Each row was made from one path, in order. Every step used is in the known rows, and no mark comes twice. Write each row's path.
Known rows:
lizoro-medir-mugesa-barig-tomek: [-28 -30  14  53  17  28 -31   1 -24  13  -8 -42  32  -1  11   3 -67 -55
 -45]
mugesa-barig-tomek-tigo-lizoro-medir-kizilen: [-46 -43  26  57  22  38 -33  -7  49  67 -12 -36  14   6   9  43 -56 -58
 -45]
kizilen-tigo: [-11 -19  51  12  46  12   2 -24  26  32  11 -60  22  -4   5 -35  33  -6
  -3]
lizoro-medir-mugesa-barig-tomek-tigo-kizilen: [-12 -50  30  69  24  -4 -53   3  67  63  -3 -53  32   2  14  31 -38 -45
 -18]
tigo-lizoro-medir-mugesa-barig-tomek: [-13 -41  10  66  16  36 -42  -6   4  18  -1 -42  37  -1  27  12 -64 -52
 -37]
lizoro-medir-kizilen-tigo: [-62 -13  61  10  31  12   5 -18  41  56  -9 -37   8  14   3  -1  16 -40
 -37]
tomek-lizoro-medir: [-18  35  19 -11   4 -14 -20  -1  35   4  24 -30 -59   7   4 -30  -5 -30
 -48]
kizilen-tigo-lizoro-tomek: [ -4 -15  55  17  38   8 -20 -26  58  32  35 -73   7  -6  23   1  28 -51
 -34]
medir-lizoro-tomek-tigo-kizilen: [  4 -37  27  30  18 -19 -55  15  86  47  15 -80 -11  -4   6  41   3 -58
 -23]
tigo-lizoro: [ 39 -34  -5  35   2  23 -45 -11  49  38   8 -35  -1 -11  49  -4  12  14
  -5]
mugesa-medir-lizoro-tomek: [  -2   38   11   -6   -5   15  -20   32   -5   -6   25  -77  -41   20
  -11   19   -1 -107  -50]
medir-kizilen-tigo: [-42 -47  48  13  29  19  -3   0  35  51  -8 -59  14   5   0  -1  23 -31
 -13]
tigo-lizoro-medir-mugesa-barig: [ 21 -25  54  14 -10 -19 -16 -39 -13  25  15 -22  20   2  29  15 -32 -30
 -20]
tomek-lizoro: [ 19 -22  -2 -10   1  -6 -34  35  32 -11  33 -64 -57  -5   0 -31  11 -15
  -8]
kizilen-tigo-lizoro-medir-mugesa-barig-tomek: [-25 -50  34  72  38  35 -32 -18  17  23   8 -56  57   4  18   5 -51 -55
 -32]
barig-tomek: [-20 -26 -30  59  27  56 -43  28   6  16 -21 -56   6 -13  15 -18 -35 -28
 -36]
lizoro-medir: [-23  46  23   3   9  -2  -7 -28   8  34  -7  -4 -26   3  21 -23  -6 -18
 -54]
tomek-lizoro-medir-mugesa: [ -7  -1  21 -23 -26 -19 -48  43  34   1  28 -48 -30  21  20 -15  -3 -49
 -39]

Write each row's path:
[-18  -5  54  21  21  24 -12  -2  50  46  27 -72   2  16  10  23  28 -84
 -29] => mugesa-medir-kizilen-tigo-lizoro-tomek
[-76 -29  43  30  44  27 -16  11  62  34   3 -65  -1  20 -11  -5  -4 -62
 -42] => barig-tomek-lizoro-medir-kizilen-tigo
[ 26 -79  11  71  34  50 -65   9  61  46  30 -85  58  -7  18  13 -36 -29
   4] => medir-mugesa-barig-tomek-tigo-lizoro
[-37 -18  12  18 -14  15 -32  -3  50  63 -23 -11 -23  12  35  31 -16 -36
 -50] => tigo-lizoro-medir-kizilen
[ -8  -7  44   3  47  14 -24   9  38  42  38 -93   5 -17 -22  -7   2 -55
 -26] => lizoro-tomek-tigo
[-14  19  46  29  32  10 -15 -51  67  48  15 -19  11  10  36 -18  15 -11
 -40] => kizilen-tigo-lizoro-medir
[  2 -63  21  78  37   8 -43  -4  57  60  -7 -61  26 -13   6  25 -32 -26
   1] => mugesa-barig-tomek-tigo-kizilen
[-36 -25  22  24   4  24 -38   2  71  75  -8 -31  -7  10  21  33 -18 -40
 -39] => tomek-tigo-lizoro-medir-kizilen
[-12 -27  10  37   4  29 -72  31  70  41  19 -57  35  19  35   4 -27 -49
 -41] => barig-tomek-tigo-lizoro-medir-mugesa
[  1 -63   1  30  11  14 -48  46  10 -26  31 -85 -17  -2  -9 -12 -44 -54
 -14] => medir-mugesa-barig-tomek-lizoro
[ -4 -15  42   9  -5   1 -46   1  58  37  21 -40  26  24  45  -5  11 -33
 -34] => kizilen-tigo-lizoro-medir-mugesa
[ 25  22 -21  13 -20  32 -30  42 -10  -7   7 -58 -34  33  -2   9  -8 -62
 -15] => mugesa-medir-lizoro
[-32  15  20  29  23   6 -19  -8  15  -6  19 -36 -34   4  -7 -19 -46 -50
 -54] => mugesa-barig-tomek-lizoro-medir
[  6 -17  29  10  -8   7 -61  16  65  45  27 -49  23  18  35   1  -4 -34
 -29] => tomek-tigo-lizoro-medir-mugesa
[-23 -35  32  54  51  39 -35   6  21  37  19 -79  51  -3 -19  -2 -58 -59
 -24] => lizoro-medir-mugesa-barig-tomek-tigo
[  -6  -15   29    5   38   16  -40   25   49   20   44 -112   -2   -6
  -29   11   -7  -78  -36] => medir-lizoro-tomek-tigo
[ -9 -57   4  55  15  33 -35  14 -28   8  -9 -59  35  -8  10   2 -60 -47
 -23] => medir-mugesa-barig-tomek
[-25 -32  55  13  27  12 -23 -12  65  44  24 -73   5  -2  21  22  23 -65
 -41] => medir-kizilen-tigo-lizoro-tomek
[  8 -20  56 -10 -10 -34 -11 -15 -23   1  28 -35  -7   3   2  -1 -33 -43
 -21] => tomek-lizoro-medir-mugesa-barig
[ 10  -8  24  11  12   6 -31 -12  41  28  25 -59 -16 -14  32   8  12 -47
 -43] => tigo-lizoro-tomek
[ -7 -50  20  65  64  49 -27   0  13  40  15 -86  45 -18 -27  -7 -53 -37
  -3] => mugesa-barig-tomek-tigo
[-12  -2  33  63  46  33 -29 -43  53  51  19 -36  30  -3  15   1 -44 -30
 -40] => mugesa-barig-tomek-tigo-lizoro-medir
